Each row was made from one walk, in order. Every step used is in the known rows, and no mark comes twice. Write each row's walk.
In the rows, zero is written as 128.
Known rows
n s: [122 132 161 170 124 114 153 129 157 100 133 117 141 137 126 161  70 162
 122 143 164  93 144]
z l b r: [108 145 180 105  94 138 146 131 120 144 157  63 110 159 127 157  93 114
 195 107 126 143 121]
v z l: [ 81 123 202 138 109 142 140 112 146 126 149 114 122 159 139 141 113 126
 143 123 161 104 112]
g l z y: [ 84 102 201 142 133 149 141 158 111 154 127  63 138 156 112 163 102 123
 128 131 165 111 141]
l z y: [ 71 105 190 139 111 142 138 133 116 140 124  80 157 175 127 122 106 140
 147 146 141 121 142]
z l n s: [ 85 150 199 169 107 106 159 118 136 113 172  78 118 172 131 151  81 124
 124 146 184  93 136]
v z y b l n: [ 47 114 180 125  94 183 118 126  76 123 154  93 108 158 122 115  70 130
 157 118 171 104 130]
v z y r b l n s: [ 56 120 190 129  76 175 125 128  89  83 162 100 108 186 107 132  34 148
 156 107 181  95 126]
r b: [111 134 177 120 125 141 118 116 108 144 135  94 154 163 125 141  82 163
 184 122 155 141 135]
g l: [125 112 173 147 142 139 142 143 127 143 133  86 132 122 118 182  99 141
 126 125 163 109 136]
r b l: [119 149 178 102 118 143 125 113  85 144 142  80 123 141 114 144  85 151
 206 102 148 135 139]
y z l: [116 133 177 119 109 147 139 115 132 125 135  63 120 133 158 153  99 158
 154 138 135  88 102]
v z l n s: [ 52 119 213 168 101 130 151 106 147  97 170 112 113 176 129 135  91 120
 112 135 190  86 115]
b s: [114 127 141 162 107 122 131 129 127 115 113 117 133 118  99 145  87 150
 147 122 142  83 157]
y r b: [128 124 159 101 103 175 123 117 101 116 139  89 161 156 131 152  68 179
 177 112 130 133 117]
g l n s: [ 91 109 185 179 135 126 155 137 130 111 158  82 122 141 108 176  73 135
  93 139 196  89 140]
r b l n: [ 85 134 187 114 110 143 125  98  69 136 163  69 121 159 110 125  87 143
 194 110 160 136 137]
g l z y r: [ 97  95 189 127 117 175 143 158 105 135 130  58 145 152 115 170  90 133
 125 122 148 105 128]
v z l b: [ 74 121 202 111  97 153 147 117 129 142 151 100 121 162 136 127 114 104
 157 122 169 125 105]
z l: [117 153 186 137 115 119 146 123 135 144 147  81 129 153 143 159 106 129
 157 131 151 114 135]
b z l n: [ 65 122 198 153  85 119 129  86 110 124 158  62 115 159 119 116 121 126
 159 116 142 109 118]
r b z y s: [ 82 150 166 132 102 147  98 131  79 131 129  83 147 174  92 130  49 167
 215  94 158 117 150]

Which walk is each row?
[108 120 152 122 106 168 109 106  95 128 122  82 139 114 122 127  97 158
 171 106 124 112 113] -> y b z
[ 98 109 189 117 116 145 152 100 105 130 136  75 131 120 117 126 135 132
 159 118 121 112 126] -> b l z
[118 152 161  96  86 168 119 147  70 127 138  68 127 167 119 153  41 161
 204 104 142 127 147] -> z y r b l
[103 105 166 108  88 174 130 156  83 141 129  48 118 136 102 156  76 122
 162 101 150 122 121] -> g l b z y r
[ 93 109 203 108 119 183 128 158  84 147 133  52 146 172 108 170  75 136
 154 110 160 123 124] -> g l z y r b
[ 84 148 185 145  94 148 127 109  97 114 155  63 111 143 117 134  77 130
 154 112 162  90 112] -> y b z l n s
[ 98 111 152 135  71 155 114 124 104 104 122  78 134 152 117 129  76 167
 168 109 114 106 129] -> b z y r
[ 95 129 203  94 119 154 131 103  81 146 140  68 136 148 108 125 111 139
 198 101 139 135 125] -> r b l z
[ 84  98 178 122  93 170 140 132 108 118 127  74 164 170 131 130  93 152
 142 137 123 115 127] -> l z y r
[ 78 136 183 126  92 160 116  98  81 135 154  54 119 143 125 122 100 127
 171 107 145 109 108] -> y b z l n
[ 89 139 194 126  73 155 125 101  94  91 163  64 125 176 110 140  60 151
 170  97 152 105 104] -> y r b z l n s
[ 78 116 165 119  79 141 122 130  93 146 123  67 128 156 112 105  91 127
 187 121 143 139 135] -> l b z y
[ 97 116 178 107  88 167 146 128  86 119 134  62 128 142 120 133  97 138
 166 114 116 108 133] -> b l z y r
[ 81 119 178 116  84 173 119 143  83 120 117  77 153 176  97 130  67 149
 174 111 137 106 138] -> l z y r b s
[ 84 119 165 153  89 126 111 124 112 127 119  84 129 156 113 122  89 154
 171 119 133 112 145] -> b z y
[107 125 174  94 120 182 138 112  78 141 134  66 134 108 123 131 111 134
 171 110 125 113 116] -> y b l z
[ 90 112 194 124 137 177 132 166  88 162 126  55 139 145 114 165  87 123
 138 124 167 110 132] -> g l z y b
[ 90 103 164 115  88 143 132 102 105 137 128  75 136 133 114 105 117 131
 177 117 130 139 114] -> l b z
[ 71 110 165 128  99 186 106 142 112 114 135 114 119 165 122 145  54 155
 170 103 136 113 124] -> v z y b r
[ 98 149 139 156 117 137 134 158 111 123 132 102 158 161 117 154  45 165
 165 135 165  96 173] -> z y s
[ 82 112 191 104  96 178 125 134  88 130 130  67 166 190 123 129  78 155
 172 124 134 131 125] -> l z y r b
[106 154 135 141  99 156 110 169  86 138 111  92 128 140 107 148  40 146
 172 121 159  91 169] -> z y b s
[ 84 136 172 125 112 150 148 135  87 127 137  73 137 140 102 135  88 137
 176 113 142  94 154] -> b l z y s
[100 137 188 141  93 120 128 101 125 131 137  74 117 143 121 134 120 131
 171 107 131 107 119] -> b z l
[108 127 172  91  91 163 139 122 119 127 144  47 105 139 144 152  88 143
 189 115 112 113  89] -> y z l b r
[108 132 178  91  99 158 147 120 115 141 138  48 119 136 156 139 100 135
 170 137 141 109  94] -> y z l b
[ 90 110 153 104  62 166 124 130  85 126 126  62 134 154 115 113  79 138
 185 113 126 135 122] -> l b z y r
[ 78 116 181 118 114 174 127 140  91 150 123  69 158 163 130 124  91 139
 157 137 143 120 134] -> l z y b
[ 83 122 181 101  83 187 116 132  86 110 142 101 119 170 117 136  56 153
 184  95 152 115 123] -> v z y r b l
[ 87 137 170 107  79 169 119 134  58 120 157  58 124 182 117 136  43 154
 191 111 152 127 145] -> z y r b l n
